Each row was made from one small tree. The marks that hang from a mark follow it in brackets, in the order of their numbers. Every link used is in the known rows. Write each row's tree.
Known rows
Q_384{Q_20{Q_715 Q_750{Q_553}}}: [ 1.64  2.79 -1.11  6.89  3.80  1.57  3.80  2.14 -1.59  1.37  2.63 -0.06
 -1.35  0.87 -0.55  0.18  0.32  2.10  0.24  3.44 -2.03  5.59 -0.93]
Q_116{Q_553{Q_20 Q_384 Q_750{Q_715}}}: [ 1.49  3.23 -4.19  4.99 -1.53  1.42  2.93  0.14  0.06  2.54  2.23 -1.24
 -0.16  2.18 -1.82 -1.46 -1.49  3.90  3.61  1.73  6.92 -5.65 -0.73]
Q_116{Q_553{Q_715}}: [-2.02  2.45 -0.09  1.18  0.92  1.54  1.78  2.37  0.49  1.28 -1.01 -1.59
 -0.32  1.67  0.61 -1.10  1.41  0.03  0.79  1.77  0.81 -2.49  0.81]
Q_384{Q_20{Q_750{Q_553{Q_715}}}}: [-1.64  3.15 -0.57  5.90  3.93  2.15  1.68  2.84 -2.33  1.18  0.23  0.29
 -1.28  4.05  0.10 -1.35  0.86  1.68  0.81  3.39 -2.04  3.25 -0.69]
Q_553{Q_20 Q_384 Q_715{Q_750}}: [-1.21  2.84 -2.96  5.70 -0.67  1.29  2.30  0.38 -1.34  0.52 -0.69  1.48
  0.32  0.98  1.48 -0.65  0.62  1.51  1.09  1.69  3.18 -2.70 -0.68]
Q_384{Q_20}: [ 0.59 -0.59 -1.81 -0.73  0.29 -0.18 -1.24 -0.76 -0.50  0.02  2.01 -0.97
  0.72  1.60 -0.71 -0.30 -0.04 -0.10  1.06 -0.15 -3.96  0.93 -0.25]
Q_553{Q_384 Q_750{Q_20 Q_715}}: [ 3.26 -1.06 -3.00  6.43  0.59  0.37  0.74 -0.25 -1.03  3.49  2.56  0.96
 -0.38  1.01 -2.64 -0.58 -2.85  1.79  2.38  0.80  7.24 -3.53 -0.77]
Q_116{Q_553{Q_384}}: [ 0.91 -0.06 -2.08 -0.99  0.33  2.14  1.32 -0.35  1.79  0.06  0.04 -1.80
  2.25 -0.42 -1.61 -2.69  0.25 -0.60  0.38  0.98  2.89 -3.76 -1.92]
Q_384{Q_20{Q_750}}: [ 0.19  0.17 -2.42  1.91  2.99  1.17  0.59 -0.23 -0.68 -0.45  2.48 -1.13
  0.05  0.59 -0.32 -0.20  0.94 -0.69  0.33  1.52 -3.78  2.98 -1.42]
Q_553{Q_20{Q_715} Q_750}: [ 0.44  4.58 -2.02  6.62 -2.21 -0.66  3.84  0.77 -2.96  0.72  2.07 -0.32
 -2.91  0.34  1.74  2.07  0.14  5.63  2.88  0.13  2.19  1.29  2.13]
Q_553{Q_384 Q_715 Q_750{Q_20}}: [ 0.02  0.70 -2.31  5.93  0.54  1.02  0.96  0.72 -2.99  1.43  0.15  0.65
 -0.82  1.90 -0.10 -1.08 -0.39  2.39  2.51  0.29  5.41 -2.75  0.20]
Q_750{Q_20 Q_553}: [ 1.07  0.74  2.76  5.27  3.40  1.01  1.73  1.62 -1.35  3.48 -0.09  2.62
 -0.64  2.12 -0.85 -0.77 -1.56  1.15  1.55  1.93  3.92 -1.13  0.73]
Q_553{Q_715}: [-1.91  1.54 -0.21  1.77 -0.24  0.01  0.21  1.77 -1.32  0.32 -1.44  0.13
 -1.05  1.78  0.93 -0.09  0.73  0.52  0.03  0.48 -0.06 -0.07  0.82]
Q_116{Q_553{Q_384 Q_750{Q_20{Q_715}}}}: [ 3.11  1.44 -2.93  6.59  1.49  1.78  4.49  0.65 -0.41  2.45  3.14 -1.51
 -0.23 -1.31 -1.13 -0.72 -0.24  2.45  2.76  1.48  6.17 -2.82  0.07]
Q_384{Q_20{Q_553 Q_715{Q_750}}}: [ 4.05 -1.93 -1.25  4.11  1.26  0.52  2.28  0.17 -0.25  0.22  4.05 -1.18
  1.12 -2.04  0.42  2.15 -0.78  0.58 -0.07  1.29 -5.01  2.71  0.29]
Q_20{Q_553{Q_384} Q_715 Q_750}: [ 3.58 -1.11 -2.23  4.53  1.73  1.73  2.97  1.14 -1.58 -1.51  0.66 -1.53
  1.24 -2.46 -0.55  0.49 -0.90  0.58 -2.36  1.80  1.01  2.75 -1.63]
Q_384{Q_20{Q_553{Q_715}}}: [ 0.42 -1.38 -0.73  0.66  0.33  0.06 -1.14  1.23 -2.67 -0.20  0.25 -1.76
  1.00  3.43  0.13  0.20 -0.92  0.81  0.46 -0.09 -5.18  0.33  1.12]
Q_553{Q_20{Q_715} Q_384}: [ 1.43  2.65 -3.30  4.20 -2.18 -0.50  2.70  0.27 -2.34  0.37  0.40  0.11
  0.12  0.14  0.04  0.35 -0.55  2.40  0.53  0.35  3.01  0.01  0.01]
Q_715{Q_20 Q_750{Q_553{Q_384}}}: [ 1.90  1.42 -1.13  7.13  2.27  3.58  3.43 -0.12  1.70  1.14 -0.37  4.55
  1.03 -1.00 -0.21 -2.14 -1.02  0.57  0.54  3.12  4.86 -1.61 -2.90]
Q_715{Q_750{Q_553{Q_384{Q_20}}}}: [ 2.23 -0.47 -2.15  3.36  2.07  2.52  1.05 -0.88  0.81  0.82  1.91  1.18
  2.04  0.53 -1.69 -2.55 -0.73  1.15  1.02  2.12  0.06 -0.39 -3.00]
Q_384{Q_20{Q_715 Q_750}}: [ 1.48  1.43 -3.04  4.76  2.43  0.43  2.77  0.88 -1.13  0.19  3.68 -1.50
 -0.94 -0.69  0.12  1.40  1.09  0.24 -0.25  1.97 -3.85  5.45 -0.60]
Q_750{Q_715}: [ 1.27 -0.14 -0.78  2.09 -0.18 -0.74  0.05  0.92  0.55  2.29  1.07  0.44
 -0.54  0.80 -1.52  0.54 -1.78 -0.20 -0.17  1.13  1.95 -0.84 -0.45]
Q_750{Q_20 Q_553 Q_715}: [ 2.24  0.59  2.05  7.33  3.27  0.11  1.77  2.49 -0.63  5.89  1.03  3.02
 -1.10  3.02 -2.56 -0.24 -3.28  0.93  1.59  2.90  5.88 -2.10  0.30]
Q_715{Q_750{Q_20{Q_553{Q_384}}}}: [ 4.15 -4.07 -0.05  4.54  3.03  1.86  1.44 -0.83 -0.22  1.07  1.32  1.26
  3.07 -1.82 -0.87 -0.31 -2.07 -1.03  0.13  1.18  3.08 -3.22 -1.00]

Which tree is each row?
[ 2.35  0.33 -2.64  4.51  1.14  0.19  2.61 -0.15  0.70  0.78  4.46 -0.42
 -0.32 -2.07  0.60  1.64  0.74  0.11  0.56  1.58 -4.08  3.06 -0.36] -> Q_384{Q_20{Q_715{Q_750}}}
[ 2.39  0.26 -1.10  3.86  0.40  0.95  0.53  1.27  0.38  2.81 -0.29  1.70
  0.63  2.14 -3.43 -2.20 -3.12  1.64 -0.22  2.16  5.98 -2.14 -2.25] -> Q_750{Q_553{Q_384} Q_715}
[-0.30  1.41 -3.14  6.62  0.85  2.53  2.51  0.44  0.63  0.31 -0.97  3.27
  0.45 -0.77  1.34 -1.15  0.43 -1.03 -0.05  2.23  2.89 -1.81 -1.86] -> Q_553{Q_384 Q_715{Q_20 Q_750}}
[ 0.85  2.72 -0.78  6.10  0.80  2.27  3.03 -0.07 -0.28  1.39 -0.11  2.83
  0.82  0.73 -0.16 -1.76 -0.67  3.14  1.55  2.52  5.06 -2.36 -1.74] -> Q_715{Q_750{Q_553{Q_20 Q_384}}}
[ 0.14  0.55 -4.17  2.45  1.88  3.08  1.83  0.13  1.59  0.76  1.92 -1.79
  2.07  0.56 -0.54 -2.56  1.45 -0.81  1.36  2.56 -1.07 -3.04 -2.11] -> Q_116{Q_553{Q_384{Q_20} Q_715{Q_750}}}
[ 0.18  3.40 -3.38  2.78 -1.39  2.17  2.84 -0.76 -0.47  0.16  1.17 -1.69
  0.44  1.24 -0.32 -1.95  0.33  4.14  3.82  0.63  5.12 -4.81 -0.35] -> Q_116{Q_553{Q_20 Q_384 Q_750}}
[ 1.13  2.34 -4.04  6.26  0.81  0.80  2.29  0.51 -1.31  1.67  1.00  0.79
 -0.11  1.50 -1.63 -0.51 -1.40  0.79  0.21  2.69  5.03 -1.18 -1.94] -> Q_553{Q_20{Q_750{Q_715}} Q_384}
[ 2.00  2.56 -1.65  7.15  2.74  2.43  4.42  2.05 -1.00  0.52  0.30  0.76
 -0.37 -1.04 -1.12 -1.05 -0.14  2.13 -1.34  3.35  4.04  3.23 -2.41] -> Q_20{Q_715 Q_750{Q_553{Q_384}}}
[ 0.60  5.16  0.81  6.99 -0.30 -0.13  4.27  2.47 -2.53  2.35  0.01  1.63
 -1.94  2.02  0.70  0.81 -0.85  4.58  1.46  2.01  2.97  1.53  1.52] -> Q_750{Q_553{Q_20{Q_715}}}
[-2.80  4.85 -1.54  5.51 -1.99  0.18  1.84  1.29 -3.61  0.44 -0.36  0.15
 -2.91  3.47  2.43  0.68  0.77  5.27  3.49  0.06  2.21 -1.17  2.18] -> Q_553{Q_20 Q_715 Q_750}
[ 0.97  3.61  0.70  7.52  3.56  1.67  4.78  3.00 -1.07  1.25  0.60  0.95
 -2.06 -0.69  0.24  0.56  0.36  2.29 -0.79  3.60  2.09  4.61 -0.70] -> Q_20{Q_715 Q_750{Q_553}}
[ 0.99  3.65 -3.91  6.87  0.38  1.00  4.50  0.82 -2.43  0.00  0.89 -0.15
 -0.36 -0.73  0.44  0.52  0.47  1.83 -0.21  2.10  3.28  2.07 -1.17] -> Q_553{Q_20{Q_715 Q_750} Q_384}
[ 1.35  3.63 -3.26  3.60 -1.05  1.07  4.44  0.78 -0.57  1.27  0.92 -1.56
  0.70  0.05 -0.41 -0.77  0.24  1.97  1.38  1.67  3.75 -2.44  0.04] -> Q_116{Q_553{Q_20{Q_715} Q_384}}
[ 3.20 -0.39 -2.93  3.14  0.72  0.81 -0.65  0.49 -0.29  2.85  1.75  0.73
  1.34  3.71 -4.18 -2.44 -3.24  1.52  0.88  1.88  1.98 -1.31 -2.58] -> Q_750{Q_553{Q_384{Q_20}} Q_715}
[ 1.69  1.58 -1.30  6.36  4.10  1.57  1.61  1.98 -0.41  3.13  2.60  0.62
 -0.90  3.11 -2.39 -0.83 -1.61  1.16  0.75  3.93 -0.14  2.25 -1.75] -> Q_384{Q_20{Q_750{Q_553 Q_715}}}
[ 1.05  3.44 -3.85  5.67  1.77  2.28  4.06  1.11  0.50  2.61  1.53 -0.91
  0.70  1.37 -1.91 -1.55 -0.68  0.49  1.02  4.08  5.91 -3.42 -2.05] -> Q_116{Q_553{Q_20{Q_750{Q_715}} Q_384}}
[-2.93  4.94 -0.43  3.21 -0.35  0.96  2.90  2.34 -1.34  2.06 -1.03 -0.95
 -0.89  3.56  1.44 -0.67  1.20  1.77  2.40  1.97  1.63 -3.56  1.90] -> Q_116{Q_553{Q_20 Q_715}}
[ 4.47 -2.19 -1.69  4.22  0.38  1.48  3.03  0.11  0.16 -0.73  1.61 -0.32
  2.00 -3.86 -0.12  0.90 -1.32  0.66 -1.58  1.29  0.91  0.54 -1.37] -> Q_20{Q_553{Q_384} Q_715{Q_750}}
[ 1.47  0.15 -3.25  4.09  2.86  0.41  0.49  0.57 -0.05  1.92  3.55 -0.61
 -0.51  1.52 -1.77  0.41 -0.82 -1.05  0.23  2.52 -2.00  2.06 -1.67] -> Q_384{Q_20{Q_750{Q_715}}}
[-0.04 -0.46 -1.21  3.13  3.09  1.43  0.40  1.80 -2.91 -0.69  0.64 -1.83
  0.41  2.57  0.47  0.30  0.17  0.36 -0.13  1.75 -4.89  2.45  0.14] -> Q_384{Q_20{Q_553{Q_715} Q_750}}
[ 0.82  1.19  0.06  4.33  2.46  1.86  2.90  0.42  0.19  2.65  2.65 -0.93
 -0.91  0.29 -0.20 -0.50  0.25  1.79  3.81  1.23  4.14 -3.71  1.14] -> Q_116{Q_553{Q_750{Q_20}}}
[ 0.22 -0.94  1.15  3.86  1.44  1.52  1.56  1.54 -0.49 -0.04 -0.53  0.16
  0.27 -0.36  1.69  0.99 -0.21  0.49 -0.50  1.49 -1.15 -0.52  0.59] -> Q_20{Q_553{Q_715{Q_750}}}
[ 0.21  2.59 -2.46  1.00 -0.62  1.56  2.27 -0.32  0.02  0.70  0.02 -1.16
  1.85  1.37 -0.76 -2.21  0.12  1.18  1.89  1.15  3.88 -4.81 -0.71] -> Q_116{Q_553{Q_20 Q_384}}
[ 3.04 -1.17 -2.44  4.05 -0.66  2.17  1.05 -1.02 -1.26 -1.56  0.15  0.87
  1.35 -0.36 -0.16 -0.92 -2.23  2.61  1.36 -0.38  3.01 -1.99 -0.84] -> Q_715{Q_20{Q_553{Q_384 Q_750}}}
[ 3.36  0.19 -4.67  3.40  1.48  2.44  3.75 -0.49  2.28  0.90  4.47 -2.18
  2.09 -2.63 -1.19 -1.08  0.94 -0.46  0.84  2.62 -1.06 -0.61 -2.23] -> Q_116{Q_553{Q_384{Q_20{Q_715{Q_750}}}}}
[ 3.38 -0.44 -0.24  6.78  2.51  0.82  1.28  1.61 -0.69  5.06  0.47  2.94
  0.54  2.69 -3.80 -1.88 -3.81  0.75  0.97  2.68  7.98 -3.46 -1.35] -> Q_750{Q_20 Q_553{Q_384} Q_715}
[ 1.07  2.18  0.65  7.01  3.85  1.64  2.75  2.77  0.12  3.03  0.70  1.69
 -1.56  1.62 -1.71 -0.41 -1.56  1.25 -0.41  4.14  3.80  1.39 -1.58] -> Q_20{Q_750{Q_553 Q_715}}
[-0.23  0.62 -5.09  2.34 -1.38  0.89 -0.82 -0.39 -2.47 -0.75  1.26 -1.61
  0.02  2.82 -0.45 -1.70  0.21  3.07  2.35 -0.53 -0.52 -0.58 -0.91] -> Q_553{Q_384{Q_20} Q_715 Q_750}
[ 3.03  0.32 -5.65  3.40 -1.62  0.36  1.20 -0.96 -1.77 -0.71  3.74 -2.01
  0.01 -0.31 -1.14 -0.27 -0.25  3.43  1.88 -0.50 -0.72  1.90 -1.15] -> Q_553{Q_384{Q_20{Q_715}} Q_750}
[ 3.44 -2.15 -1.75  4.67  1.17  2.74  2.06 -1.06  1.15 -0.85  0.21  2.43
  2.77 -2.50  0.28 -0.51 -1.75 -0.90 -0.45  1.46  1.83 -2.22 -2.02] -> Q_715{Q_20{Q_553{Q_384}} Q_750}
[-0.51  1.33 -2.37  3.09  1.43  3.34  2.93  0.91  2.08  0.63 -0.15 -0.72
  1.36 -0.92  0.15 -2.19  1.62 -0.63  0.32  2.77  2.88 -3.86 -1.87] -> Q_116{Q_553{Q_384 Q_715{Q_750}}}
[ 1.53  4.13 -1.45  6.36 -0.92  0.55  3.80  1.54 -2.50  1.69 -0.47  1.54
 -0.24  1.72 -0.64 -0.79 -1.33  4.44  1.03  1.78  4.95  0.20 -0.20] -> Q_750{Q_553{Q_20{Q_715} Q_384}}
[ 2.14  1.35 -0.73  7.65  0.98 -0.21  3.37  1.04 -2.24  2.39  3.13  0.27
 -2.55 -0.92  0.60  2.10 -0.50  3.14  2.31  0.57  3.20  0.91  1.92] -> Q_553{Q_750{Q_20{Q_715}}}
[ 0.87  4.61 -1.22  6.70  0.77  1.47  6.48  1.25  1.41  2.30  2.65 -0.40
 -0.87 -1.92  1.71  1.39  1.43  1.60  2.00  3.31  1.75 -1.21  0.89] -> Q_116{Q_553{Q_20{Q_715{Q_750}}}}
[-0.74  1.79 -4.63  2.59  3.18  3.34  1.88  1.18 -0.22  0.11  1.08 -2.91
  1.46  2.15 -1.04 -2.83  1.77 -0.87  0.62  3.04 -1.11 -0.74 -2.28] -> Q_116{Q_553{Q_384{Q_20{Q_750}} Q_715}}
[ 2.95 -0.56 -4.83  1.71 -0.85 -0.15  0.56 -0.51 -1.19 -0.14  2.42 -1.58
  1.35 -0.11 -1.60 -0.49 -0.47  0.51  0.01  0.04 -1.94  1.85 -1.46] -> Q_553{Q_384{Q_20{Q_715}}}
